Each row was made from one walk, in order. Every step used is in the known rows, and no mark comes twice. Write each row's walk.
Known rows
vominap/gogak/vasod: [-10  15   5 -32  -2  15 -17   2   8   1  -8  -4  -5  -3   3   6   8  -5
   3  -5   2  -1  11   0   6   7   7  -1   5   1  -2   1  11  -6   5  -8
   1   5  -5   3   6  13  20 -11  18  -3  -1 -10  -4  -2 -11  -8   8   4
   2   5]
deta/gogak/vasod: [-12  13   5  27   3  -7 -12   7   3  -2  -9  -2  -2  -7   1   7   5  -7
   3  -3   9  -2  10  -2   5   6   8  -4   4   0  -2  -3   6 -12  -1  -8
  -2   5  -9   9   6   7  20 -11  13  -6  -5  -6  -6  -7  -9  -1   5   8
   6   3]
lufur/deta/duba/vominap/gogak/vasod: [ -8  11   6  -5  -2   1  -8 -17  11  -7 -15  -7 -10  -9   3   4  -4 -11
   2 -10   5   3   9  -1   8   7   3  -8   9  -8  -2   8   8  -8   5 -18
   0   1  -3  -1  -2   5   6  -5  12  24   6 -18   2  -4  -9  -7   1  13
   0  10]
duba/deta: [-13  19   6  -1  -2  -2   1  -8  -5   7 -23  -3  -9  -4   3   0  -1  -7
  -3   1   3   0  10   3   3   1  -5  -9   5 -12  -1   5   5 -10   4 -10
   0   4  -6  -2   5   1   8   4  10   6   3  18  -6 -12 -12   7  -1  13
  -2  -1]
vasod/gogak/vominap/lufur/deta: [-10  21   2   5   0 -32  -8  -8   8 -14 -15   2 -10  11   6  -2  16  -8
   4  -5   3   5  12  -5   0  13  -4  -8  10  -9  -4  -3   3  -7  -6  -6
   5  -9  -3   3  -2   5  14  -9  20  -7   8  -3  -3  -6  -4   4   3   8
   5  11]
vominap/duba: [-11  17  -1  -2   0   2 -10  -3   4   0  -8   0  -6   1   7  -3  10  -7
  -5  -2   3   2  11   1   6   8  -8  -4   7  -1  -2  -4  11  -3   5 -18
  -3   2  -4   0  -1  57  16   7  12  -1  -2 -12  -6 -15 -12  -1   0   7
   5   5]
duba/vominap/gogak/vasod: [-10  14   5 -22  -4  11 -13   4  17  -5 -10  -2  -8   8   4   2 -17  -7
   3  -1   3  -3  11   0  12   3   3  -6   6  -5  -3   5   5  -4   8  -8
   1  -1   3  -2   9  16  12  -6  13 -14  -5 -27  -3  -3 -11  -7   6  12
  -4   5]
lufur/vominap: [-10  13   0   2  -4  -4  -7   2  -1  -4 -11  -7  -6  -5   3   5  -8  -1
  -4 -24   5   0  12   4   3  12  -6  -6   3 -10  -2   0   7  -1   9  -5
  -5  -1  13   0  -3   8  11   3  16 -16  -2  -7  -8 -14  -9   3  -4   9
   0   5]
duba/vominap: [-11  14   2   0  -3   0  -5   0  14  -7 -11  -1  -7   9   4  -1 -21  -8
  -2   3   4  -2  11   2  11   3  -6 -10   4  -8  -3   3   3  -2   5  -8
  -1  -2   3  -6   5  13   5   5   9 -14  -5 -26  -4 -12 -10  -1  -1  15
  -3   5]
duba/vominap/gogak: [-11  13   4 -20  -1  10 -12  -2  15  -7 -10  -2  -8  10   4  -3 -18  -7
   1   3   3  -2  12   1  11   3  -8  -7   7  -7  -4   3   5   0  11  -7
  -1  -2   5  -5   7  16   8  -3  12 -13  -4 -27  -3  -9  -9  -9   2  11
  -7   7]
lufur/vasod: [-13  10  -3  -1  -5   1 -10  -4   2  -6  -9  -2  -6   7   5  -3   1  -9
   0  32   5   1  11   0   5   8  -6  -7   3  -6  -1  -4  11 -14   4  -4
   0   2  -7   8  -1   4  17   2  15  -2  -5 -14  -4 -16   3   1  -3   4
   1  -1]
lufur/vominap/duba/vuzef: [ -9  16   2   1  -3  -1 -10   1  -2  -5 -11  -7  -8  -7   7   3  -2  -4
  -4 -26   3   2  11   2  19  13  -5  -5   5 -10   0   0   9  -2  18 -14
  -5  -3  16   2  -1  42  14   4  17 -16  -3  -7  -5 -17 -10   1  -3   8
   2   8]
deta/duba: [-11  17   0   6   7  -4  -8  -1  -1  -2  -9  -4  -4 -11   5  -1   9  -7
  -3   2   8  -1   8  -1   6   7  -2  -7  12  -2  -5   2   8  -7  -1 -20
  -6   2  -7 -15  -4   9   0   3   8  17  -3  -3 -10  -9 -11  -2   1  11
   3   3]
vasod/gogak: [-14  13   4   6   4 -32  -5   2   5  -4 -13  -1  -6   5   4   0   1  -3
   3  -1   4   4  12   0   1   7  -7 -11   2  -3  -4  -5   3  -4   1  -4
   2   2  -9  -2   3  12  11 -11  15  -1   1  -1  -8  -7  -7   1   1   7
   7   7]
lufur/vominap/duba: [ -9  14   0   1  -3  -2 -11   1  -1  -5 -10  -6  -8  -3   5   3  -2  -2
  -4 -26   4   2  12   2   3  14  -7  -6   4  -8  -1  -3  10   0  11 -13
  -6  -2  15   3  -5  41  13   4  15 -15  -3 -11  -6 -15 -10   1  -3   8
   3   6]
deta/duba/vominap/lufur: [-11  18   2   6   5  -1 -10  -3   7 -12 -10   2  -8  -4   6  -3  -5 -10
   0   1   8  -1   8  -7  10   3  -4  -6  21 -11  -5   5   8  -4 -10 -19
  -3  -2   1 -13  -1   5  -2   4   9  10  -5 -16  -7  -7  -9   1   2  13
  -3   3]
duba/vominap/lufur: [-12  16   2  -1  -3   1  -8  -5  16 -13 -10   8 -10   9   5  -2 -18 -10
   0  -1   4  -2  10  -5  11   1  -7  -5  16 -15  -3   1   6  -2  -9  -5
   3  -4   5  -3   3   4   8   8  14 -14  -4 -26  -4 -11  -8   4  -1  11
  -6   6]
lufur/deta/gogak/vominap: [ -8  13   3  22  -1  -9  -5 -22   7 -10 -16  -5  -7  -1   1   0  12 -10
   0  -6   6   2  11   0   4  11  -4  -7   3  -8  -2   0   5 -12   7 -11
   1  -4  -5   9  -4   2  15  -5  15   7   9 -10   2 -15  -5  -4   0  10
   2  13]
lufur/vasod/gogak/vominap/duba/deta: [-11  18  -1   2  -4 -21  -9  -2   0 -12 -17  -4 -10  15   7  -6  12 -11
   4  33   4   5  13  -3   1  12  -4 -10   4  -6  -2  -3   6 -15   4 -10
   0  -6  -5  11  -1  21  19  -9  16  -7   0  -1  -2  -9   4   2   0   8
   5  -1]
lufur/deta/duba/vominap: [ -9  11   4   6  -1  -4  -4 -20   9  -9 -16  -7  -9  -7   2   1  -6 -11
  -1  -8   6   3   9   0   7   6  -3 -10   8 -10  -2   6   6  -7   5 -17
  -1   0  -4  -4  -5   4   2   1  11  24   6 -17   1  -9  -8  -5  -3  14
   0  10]
duba/vominap/lufur/vasod/gogak: [-12  14   2   1  -4  -9 -10  -4  14 -17 -11   8 -12  15   6  -4 -19 -11
   3  14   5   0  11  -7   8   2  -8  -7  16 -15  -3   0   7  -5 -10  -3
   4  -4   4   4   3   2  11   1  17 -14  -5 -27  -2  -9  -1   5  -2  10
  -4   4]
vasod/gogak/vominap: [-10  21   1   5   2 -31  -6   2   6 -10 -14  -2  -6  12   6  -2  16  -5
   1   2   3   4  13   0   1  15  -3 -11   1  -3  -5  -3   0  -6   4  -7
   1  -9  -4  -3   1  13  11 -10  17 -13   5  -1  -6  -7  -6   1   4  10
   7   9]

Write each row's walk
[-11  20   3  -3  -1   1  -5  -7  -3   4 -18   1  -9  -2   6  -3   8  -9
  -4   0   2   2  10   1   4   4  -8  -7   7  -6  -1   0   9  -6   5 -22
  -3   2  -3   2   2  52  13   7  11   5   0   5  -4 -14 -13   3   0  10
   3   1] | vominap/duba/deta
[-10  22   2   7   3 -32  -8  -7   6 -15 -15   2 -10   8   6  -2  19  -9
   4  -4   5   4  12  -6   0  13  -3  -8  13  -8  -5  -2   3  -7  -7 -11
   4 -10  -3  -1  -3   4  10 -10  20   0   7  -1  -3  -5  -4   3   4   9
   5  10] | vasod/gogak/vominap/lufur/deta/duba
[ -6  28  -4  -3  -2   2  -9  -4   5  -8  -9  -3  -7  11   8  -5  28 -10
  -8   1   2   1  12   1   7  18  -1  -5   4  -2  -4   0   5  -7   8 -18
  -2 -14   4  -3  -3  46  13   8  14 -17   2 -10  -5 -15  -9   0   5  11
   5   7] | gogak/vominap/duba
[-12  12   6  12  -1  -4 -11 -18   8 -12 -11  10 -10  -6   3   4   6 -11
   4 -14   7   1   8  -9   3   4  -2   1  22 -14   0  -3  12  -9 -19  -6
   8   2  -5  14  -4 -10  20  -1  21   9   5 -11   1 -10  -5   6   0   3
  -1  10] | vominap/lufur/deta/gogak/vasod
[ -7  25  -2  -2  -4   0  -9 -17   9 -15 -12   3 -10   8   5  -3  24 -11
  -4  -5   3   1  11  -4   5  14  -1  -2  14 -12  -3  -1   6  -9  -6  -8
   5 -14   3   3  -5   0  14   7  20  -9   8  -9   0 -15  -5   5   3   9
  -2  11] | gogak/vominap/lufur/deta
[-14  10  -1   4  -2 -22  -9   0   2  -9 -11  -3  -7  10   6  -3  -1  -8
   4  31   6   5  12  -2   1   9  -7 -10   4  -5  -2  -5   8 -13   2  -3
   2   2  -9   9   0   7  18  -9  17  -2  -3 -10  -4 -10   4   1  -2   5
   5   1] | lufur/vasod/gogak
[ -9  12   1 -18  -3   6 -13   0   0  -5 -10  -8  -7  -4   2   3  -4   0
  -1 -25   3  -1  11   2   4  12  -8  -4   5  -7  -2   0   9   1  14  -5
  -4   0  16   2  -3  10  13  -5  18 -15  -2  -9  -6 -12  -8  -5   0   6
  -4   7] | lufur/vominap/gogak
[-12  11   4  13   0  -5 -10 -23   7 -13 -12  10 -10  -4   2   0   6 -11
   3 -11   7   1   8  -9   3   3  -9  -1  22 -15  -1  -5  12  -7 -17  -6
   7   1  -4  11  -5 -10  18   2  21  10   5 -10   1 -14  -4   6  -2   4
  -4  11] | vominap/lufur/deta/gogak
[-11  15   2   2   1  -2 -10 -22   5 -12 -12   7 -10  -9   4   0   8 -12
   1 -11   6   3   8  -8   4   5  -6  -1  25 -15  -1  -1  14  -6 -19 -11
   5   0  -5   2  -7 -10  10   5  18  21   6  -8  -1 -11  -5   7  -3   6
  -2  10] | vominap/lufur/deta/duba
[ -9  16   4   9  -4  -5 -10   3  -6  -2 -17  -6 -10  -8   3   7  -2  -5
  -1 -26   5   2  11   0   2  11  -1  -6   5 -10   0   1   8  -4   9 -15
  -6   0  15   9  -1  37  16  -2  15 -13  -2   3  -5  -9 -11   5  -1  11
   3   2] | lufur/vominap/duba/deta/gogak/vasod
[-11  23   4  19   0  -6  -5 -11  -6  -6 -23   1 -11   3   2  -4  11 -12
   2  13   7  -1  10  -5   3   3  -5  -6  11 -14  -3   2   4 -16  -2 -12
   0  -5  -2   8   3  -5  15  -3  14  -4   2  17  -3 -12  -4   7   3  12
  -3  -2] | duba/deta/gogak/vominap/lufur/vasod
[ -6  30  -2  -4  -3   2  -7  -6   1  -5 -16  -2  -9  10   8  -5  26 -11
  -7   2   2   1  12   0   6  15  -1  -6   4  -6  -3   2   4 -10   9 -20
  -2 -14   3  -1   0  42  12   7  13 -13   5   3  -3 -14 -11   2   5  14
   2   5] | gogak/vominap/duba/deta
[-11  23   1   4   2 -30  -8  -1   7 -14 -13   4  -8  12   6  -2  17  -7
   1  -1   3   4  12  -5   0  13  -4  -8  11  -6  -5  -4   2  -6  -7  -5
   4 -10  -2   0   0   7  14  -8  20 -13   5  -1  -5  -7  -5   5   4   8
   5   9] | vasod/gogak/vominap/lufur
[ -9  21   0  29   5  -7 -12  -2   3 -10 -10  -1  -5   5   4  -5  23  -8
  -1   3   8  -2  11  -3   4  12  -5  -5   6  -1  -5  -5   3  -9   6 -18
  -5  -9  -1   4  -1  32  17  -5  13 -15  -3  -8  -4 -15  -7  -3   5  10
   3   7] | deta/gogak/vominap/duba
[-11   7   5  22   1  -9  -4 -21   5  -7 -15  -4  -7  -6   0   2   2  -8
   2  -8   7   2   9   1   3   7  -7  -8   4  -8  -1  -2   7 -10   5  -9
   1   3  -9  11  -3   0  15  -6  15  15   7 -11   2 -15  -5  -4  -3   8
   1  12] | lufur/deta/gogak
[-11  12   5  10  -3  -3  -9 -14  16 -15 -13   7 -12   6   3  -1 -18 -12
   3  -5   6  -1   9  -6   9   1  -9  -6  17 -17  -2   2   6  -4  -8  -7
   3  -3   4   4   1   0  10   3  15  -5   0 -28   1 -11  -6   2  -2  11
  -6  10] | duba/vominap/lufur/deta/gogak
[-14  13   0   1  -1 -14 -13  -7   5 -14  -9  11 -11   7   6  -3   4 -10
   4  16   5   3  10 -10   1   5  -9  -2  22 -12  -2  -8  13  -9 -19  -1
   7   0  -5  10  -2  -7  19  -1  22  -2  -1 -10  -4 -10   3  10  -2   2
  -1   3] | vominap/lufur/vasod/gogak
[-10  24   2   4   1 -30  -6   0   3  -8 -18  -2  -9  12   7  -3  18  -7
   1   1   2   6  13  -2   0  14  -4 -11   3  -4  -4  -2   1  -6   6 -14
   1  -9  -3   0   1  34  12  -9  16 -10   5   5  -5  -6  -8   2   5  11
   7   6] | vasod/gogak/vominap/duba/deta
[ -9  11   4   6   0  -6  -4 -21   4  -6 -15  -7  -8 -13   2   2   5 -10
  -2  -9   6   3   9   0   5   8  -3  -8   8  -7  -2   3   9  -9   4 -17
  -1   4  -9  -2  -6   2   5   1  13  30   7  -8   0 -10  -8  -4  -3  10
   2   9] | lufur/deta/duba
[ -7  14   3  21  -1  -8  -7 -22   6 -11 -15  -4  -9   0   2  -1  15 -11
   0  -7   6   3  11  -1   3  12  -5  -7   4  -6  -1  -1   6 -11   8 -14
   0  -6  -4  10  -5  18  16  -4  16   7   8 -11   3 -15  -5  -5   0  10
   2  12] | lufur/deta/gogak/vominap/duba
[-12  17   2   8   4 -12 -13  -2   7 -14 -11   2 -10  -1   7  -4  -6 -11
   3  11  10   1   9  -8   8   4  -4  -8  22 -10  -5   3   7  -7 -10 -18
  -2  -3   0  -9  -1   4   1  -1  11   9  -6 -17  -6  -4  -5   1   2  13
  -1   2] | deta/duba/vominap/lufur/vasod/gogak
